Each row was made from one small tree. Brackets hold a mark, then the marks that hang from it, in the order of their numbers. Every link used is in the known rows. Write each row's tree.
Known rows:
{Z475 Z539}: [ 2.02  1.12 -0.39 -1.44 -0.65 -0.11 -2.38 -0.98  1.25 -0.47  1.17 -0.22
  1.76 -0.40 -0.13 -1.71 -0.44 -0.13  4.19  0.49  4.40 -0.22]
{Z539 {Z79 Z226 Z303}}: [ 1.88 -0.30  0.95 -1.78 -0.45  0.73 -3.29 -0.69  0.30 -1.25 -0.02 -0.95
  1.68  1.31  1.49 -2.58 -2.09 -0.69  0.95 -0.01  1.71 -1.57]
{Z539 {Z79 Z226} Z146 {Z303 Z128}}: [ 0.10  1.36 -0.46 -0.06  0.29  0.96  0.96 -0.21  1.66  0.40  0.18 -0.21
 -0.13 -0.88  1.38 -1.49 -0.36  0.03 -4.05 -0.98 -5.28  0.49]
{Z539 {Z79 Z303} Z128 Z146}: [ 1.30 -0.90 -0.26  0.78 -0.94 -0.20  3.53 -0.31  0.08  0.41 -0.35  1.78
 -0.42  0.76  2.77 -1.57 -2.46 -1.14  0.97  0.61 -2.05 -0.74]
{Z303 {Z79 Z226} {Z128 {Z539 Z146}}}: [-1.84  0.61 -0.05  0.59  1.25  0.10 -1.02  0.34  1.06  0.67 -2.27  2.84
  1.61  0.60  0.60  1.41 -0.24 -0.84 -2.14  0.23 -0.01 -2.43]
{Z475 {Z539 Z79 Z146}}: [ 3.11  1.25 -0.72 -0.38 -1.03  0.00  0.33 -0.40  1.87  0.67  1.00  0.38
  0.86  0.63  1.61 -3.74 -0.45 -1.38  2.16  0.08 -0.57 -0.74]
{Z128 Z539}: [ 0.57  0.65 -0.50  0.31 -0.19 -0.76 -0.55  0.12  0.17  0.65 -0.23 -0.61
  0.99 -0.23  0.22  1.59  1.43  0.67  2.27  0.68  4.00 -1.75]
{Z303 Z79 Z128 Z226}: [-0.97 -0.87  0.45 -1.24  0.13  0.79 -3.74 -0.54 -0.96 -0.69 -0.01  2.82
  0.85  0.22 -2.47  1.63 -0.16 -2.50  0.15  0.05  4.58  2.25]
{Z128 {Z539 Z146 {Z303 Z79 Z226}}}: [-2.14  1.24  0.47  1.30  1.29 -1.62 -4.25  1.93 -1.10  1.40 -0.55  0.15
 -1.09  0.32 -0.06  0.16  2.46  0.30 -1.13 -0.14  1.39  0.20]
{Z79 {Z303 Z128 Z226}}: [ 0.95  0.10  0.19 -0.27 -0.15  1.03 -1.76 -0.86 -2.39 -0.73 -0.49  2.46
  0.87 -0.89 -0.64  1.44 -2.24 -0.13  1.90  0.41  4.72  1.20]
{Z79 Z226 {Z303 {Z128 Z539}}}: [ 0.37  0.78  0.32  0.18  1.04  0.85 -1.78 -0.21 -0.41 -0.74 -2.00  1.49
  2.64 -0.11  1.64  1.88 -2.77  1.55 -0.02  0.49  2.40 -2.13]
{Z128 {Z539 Z79 {Z303 Z226}}}: [ 0.41  0.90  0.52  0.10  0.60 -0.36 -4.04  1.63 -1.14  0.40  0.90 -2.04
 -0.58  1.04  0.65  0.38  1.93  0.95 -1.57 -0.54  0.18  2.01]
{Z128 {Z539 Z146}}: [ 0.37  1.32 -1.01  1.71 -0.23 -1.27  2.06  0.46  0.19  2.06 -0.91  0.20
 -0.08 -0.68  0.99  0.62  1.85  0.79  1.94  0.72  1.68 -3.11]
{Z303 Z128 Z226}: [-0.11  0.15 -0.23 -0.68 -0.29  1.03 -1.16 -0.93 -1.56 -0.23  0.10  1.56
  0.18 -1.00 -1.79  2.26 -0.14 -0.36  1.17  0.22  3.99  1.84]
{Z539 Z79 {Z303 Z128 Z226}}: [ 0.76  0.48 -0.01 -0.89  0.05  1.12 -1.97  0.15 -0.68 -0.31  1.56 -0.04
 -0.44 -0.51 -0.55  0.50  0.23 -0.42 -2.57 -0.84 -0.96  4.17]
{Z303 {Z79 {Z226 {Z539 Z146}}}}: [-1.08 -0.84  0.38 -0.47 -0.37 -0.20  0.91 -0.08  1.24  0.10 -0.56 -0.50
  0.41  0.49 -2.02 -2.63  0.74 -1.37  0.73 -0.11  0.73 -3.19]
{Z146 {Z539 Z128 Z303}}: [-1.69 -1.29 -0.05  1.08 -0.55  0.06  0.85  0.36  0.12 -0.79  0.74 -1.95
 -1.16 -1.98  0.28  1.04  0.57  0.52 -1.97  0.06  1.40  3.23]
{Z226 Z79}: [ 1.12  0.06 -0.17 -1.15 -2.32  0.64  0.06 -1.46 -0.93 -0.22  0.53 -1.23
  0.73 -0.50 -0.96  1.12  2.03  0.81  3.26  0.17  3.29 -1.56]
{Z226 {Z303 Z79} Z539}: [ 1.35 -1.56  0.01 -1.06 -0.01 -1.25  1.49 -0.34  1.38 -0.31  1.50 -0.86
 -0.02  0.74 -3.35  0.13  1.15 -1.88  1.99 -0.05  0.26 -0.40]
{Z146 {Z539 Z128}}: [-1.09 -2.18 -0.14  0.93 -1.14  0.25  1.89 -0.36 -0.21 -0.88 -0.10 -0.36
 -0.41 -0.92 -0.17  1.57  0.00 -0.75 -0.05  0.68  3.38  1.67]
{Z539 Z79}: [ 2.15 -0.47 -0.29 -1.36 -1.45  0.33 -0.13 -0.63  0.97 -0.06  1.53 -0.99
  0.61  0.48  0.00 -1.11  0.78 -1.89  1.29  0.03  1.82  0.14]
{Z539 {Z79 {Z226 Z303}} Z128 Z146}: [-0.38 -0.28 -0.11 -0.44  0.97 -1.18  1.80 -0.36  1.17  0.16 -0.34 -0.15
 -1.66  1.74  1.47 -0.06 -0.87 -0.06 -0.70 -0.04 -7.47 -0.59]

Which tree is each row?
[ 1.49  0.99 -1.13  0.66  1.30 -0.84  2.06 -0.22  0.64  0.68 -0.09  1.21
  0.56 -0.33 -0.21  4.60  0.18  0.81  0.22  0.37 -1.27 -0.12]
{Z226 {Z303 {Z128 Z539}}}
[-0.38  0.23  0.28 -1.04 -0.15  0.21 -0.13 -0.03  0.96 -0.73  1.09 -3.95
  0.07 -1.33 -1.76 -1.86  1.23  1.88  0.29 -0.60 -0.07 -0.67]
{Z79 {Z226 {Z539 Z303}}}
[ 1.13 -0.05  0.10  1.32 -0.83 -0.26  2.84  0.06 -2.64  0.74 -0.45  0.27
 -0.93 -0.48 -1.22 -1.94 -0.37  0.65  3.90  0.33  2.85 -1.79]
{Z79 {Z303 {Z226 {Z539 Z146}}}}
[ 1.74  1.51  0.01 -1.36 -0.19  0.35 -2.12 -0.41  1.83 -0.24  0.09 -0.42
  1.30  1.40  1.87 -4.29 -1.12 -0.71  1.15 -0.20 -1.39 -1.72]
{Z475 {Z539 {Z79 Z226} Z146}}
[-0.48  1.38 -0.79  2.07  0.56 -0.07  1.25  0.51 -1.87  1.61 -1.49  2.64
 -0.39 -0.67  0.12  2.84  0.72  0.81  0.04  0.46  1.43 -0.54]
{Z303 {Z128 {Z539 Z146}} Z226}
[-1.41 -0.56  0.70 -1.72  0.44  0.33 -2.05  0.05  1.26 -1.26  0.95 -1.93
 -0.40  0.69  1.40 -0.92 -0.65  0.63 -2.31 -0.49 -3.88  1.84]
{Z539 {Z79 Z226} Z128 Z303}
[-1.29 -0.75  0.52 -2.00  0.47  1.09 -3.56 -1.06  1.33 -1.25 -0.61  1.72
  2.19  0.17 -1.42  0.61 -1.01 -2.06 -1.16 -0.03  2.65 -0.10]
{Z303 {Z79 Z226} Z128}
[-1.07 -0.73  0.69 -0.88  0.13  0.10 -2.28  0.57 -1.11 -0.62  1.52 -1.07
 -1.75  0.73  0.19  0.13  0.18  0.27 -1.19 -0.35 -1.89  4.10]
{Z539 Z79 Z128 {Z303 Z226}}
[ 1.50  1.76 -1.34  1.82 -0.06 -0.47  4.91 -0.46 -0.79  1.64 -1.21  1.48
 -0.26 -0.14  0.62  4.63  1.55  2.20  0.12  0.12 -4.50 -2.19]
{Z226 Z79 {Z303 {Z128 {Z539 Z146}}}}
[ 2.60  1.09 -1.49  1.65  0.76 -0.88  4.72  0.32  1.20  1.80 -0.29  1.73
 -0.37  0.81  1.54  2.52  0.32 -0.51 -1.95 -0.04 -6.15 -0.57]
{Z226 {Z303 {Z128 {Z539 Z79 Z146}}}}
[ 1.75  0.81 -0.77  1.25 -0.65 -0.79  2.32  0.73  0.63  1.87 -0.29  0.03
 -0.01  0.94  1.94 -0.46  1.59 -0.64  0.15  0.24 -0.84 -2.21]
{Z128 {Z539 Z79 Z146}}
[ 0.65  0.48 -0.99  0.57  0.69 -0.18  6.11 -0.88  1.01  0.49 -0.44  0.17
 -0.60 -0.87 -1.71  0.88 -0.30  0.81  0.02 -0.29 -5.27 -1.91]
{Z79 {Z226 {Z303 Z128} {Z539 Z146}}}
[-0.22  1.85  0.02  0.70  0.82 -0.71 -1.29  1.43  1.16  1.10 -0.43 -2.25
 -0.30  0.58  2.56 -1.64  1.51  1.45 -2.95 -0.58 -4.06 -1.70]
{Z128 {Z539 {Z79 Z226} Z146 Z303}}
[ 0.08 -1.52  1.08 -1.52  0.04  0.68 -1.71 -0.58  0.13 -1.73 -0.38  0.19
  0.97  1.88  2.28 -1.20 -3.45 -0.31  0.45  0.33 -0.88 -0.37]
{Z539 {Z79 Z226 Z303} Z128}
[-1.45 -1.72  0.37 -1.15 -0.32  0.44  2.43 -0.62  0.30 -1.34 -0.03 -1.33
  0.12  0.18 -1.30  0.03 -0.80  1.04  1.78  0.36 -0.13 -1.03]
{Z79 {Z226 {Z539 Z128}}}
[-0.03 -0.23 -0.86  0.96 -0.41  0.35  4.65  0.15  1.72  0.85  0.87  1.00
 -0.07 -1.84 -1.99 -0.82  0.89 -1.32 -2.30 -0.61 -2.22  0.49]
{Z226 {Z539 Z146 {Z303 Z79 Z128}}}
[ 1.39  0.95  0.41  0.92  0.34 -0.29 -0.86  0.73 -0.06  0.57 -1.91  0.02
  1.13  1.69  3.51 -1.83 -1.42  0.46 -0.24  0.24 -1.02 -3.94]
{Z128 {Z539 {Z79 Z226 Z303} Z146}}
[ 1.48 -0.80  0.67 -0.13 -0.83  0.33  0.06 -0.17 -2.57 -0.73  0.24 -0.71
  0.14 -0.09 -1.94 -1.08 -0.70  0.51  4.13  0.32  4.99 -0.51]
{Z79 {Z303 {Z226 Z539}}}
[-0.43 -1.16 -0.20  0.60 -0.35  0.71  2.64  0.00 -0.90  0.54 -0.28  2.64
 -0.29 -0.18 -3.10 -0.01  0.48 -2.13 -0.03 -0.12  1.10  0.42]
{Z303 Z79 Z128 {Z226 {Z539 Z146}}}
[-0.72 -1.06 -0.33 -0.04 -0.52 -0.22  4.00  0.07  0.70 -0.27  1.77 -2.01
 -1.04 -1.50 -1.30 -0.07  0.54  1.44  0.70  0.00 -1.49  1.47]
{Z226 {Z539 Z128 Z303}}
[ 1.93  0.25  0.37  0.45 -0.72 -0.19 -0.91  0.10 -1.97  0.67 -0.39  0.93
 -0.70  0.92  1.24 -2.25 -0.85 -1.12  1.74  0.13  1.40 -0.59]
{Z539 {Z79 {Z303 Z226}} Z146}
[-2.59 -0.34 -0.12  0.38  0.37 -1.23  0.18  0.32  1.27  0.73  0.41  0.98
 -1.29 -0.79  0.24 -0.50  0.58 -0.83 -1.08  0.12 -1.83  0.94]
{Z539 Z128 Z146 {Z303 Z79}}
[-2.09 -0.15  1.18 -1.69  1.30 -0.39 -7.08  0.59 -0.13 -1.54  1.09  1.05
  0.02  1.11 -0.54 -0.89 -1.20 -0.29  0.67 -0.08  1.63  4.23]
{Z475 {Z539 Z128 {Z303 Z79 Z226}}}
[-2.41 -0.12 -0.14  0.60  0.32 -0.40  3.99  0.25  0.78  0.21 -0.03 -1.96
 -1.65 -1.19 -0.14 -1.41  0.24  2.33 -0.57 -0.25 -4.47 -0.83]
{Z79 {Z226 {Z539 Z128 Z146 Z303}}}
[-2.27 -1.40  0.94  0.78 -1.16  1.01 -1.42  0.31 -3.46 -1.51 -0.17 -2.14
 -1.84 -0.54 -0.49  2.54  1.74  2.32 -1.64 -0.42  1.35  3.69]
{Z146 {Z539 Z128 {Z303 {Z226 Z79}}}}
[-0.76 -0.94  0.29  0.80 -0.19 -0.03  4.37 -0.39 -0.43 -0.30 -1.43  0.39
 -0.20 -0.08  0.69 -1.73 -2.55  1.37  2.11  0.62 -1.51 -3.04]
{Z79 {Z226 {Z539 Z128 Z146}} Z303}
[-3.56 -2.37  1.34  0.43  0.50 -0.03 -4.35  1.14 -1.45 -1.50  0.25 -0.47
 -1.43  0.11 -1.16  1.05  0.60 -1.15 -2.94 -0.23  3.05  4.95]
{Z146 {Z539 Z128 {Z303 Z79 Z226}}}
[-0.16  1.95 -0.88  1.31  2.09 -1.06  1.96  0.00  0.72  1.20 -1.88  1.19
 -0.04 -0.05  0.85  2.94 -0.14  1.78 -1.15  0.13 -4.29 -2.31]
{Z79 {Z226 {Z303 {Z128 {Z539 Z146}}}}}
[-1.86 -1.29  0.65  0.61  0.26  1.14 -3.90  0.71 -1.11 -1.20  0.29  0.36
 -0.11 -1.18 -2.02  1.45  0.70 -1.86 -4.50 -0.70  3.81  5.03]
{Z146 {Z539 {Z303 Z79 Z128 Z226}}}
[ 0.16  0.67  0.54 -1.99 -0.01  0.35 -3.80 -0.02  1.40 -0.85  1.33 -3.20
  0.33  0.14  0.68 -2.45  0.69  0.14 -1.73 -0.87 -1.33  0.71]
{Z539 {Z79 Z226} Z303}
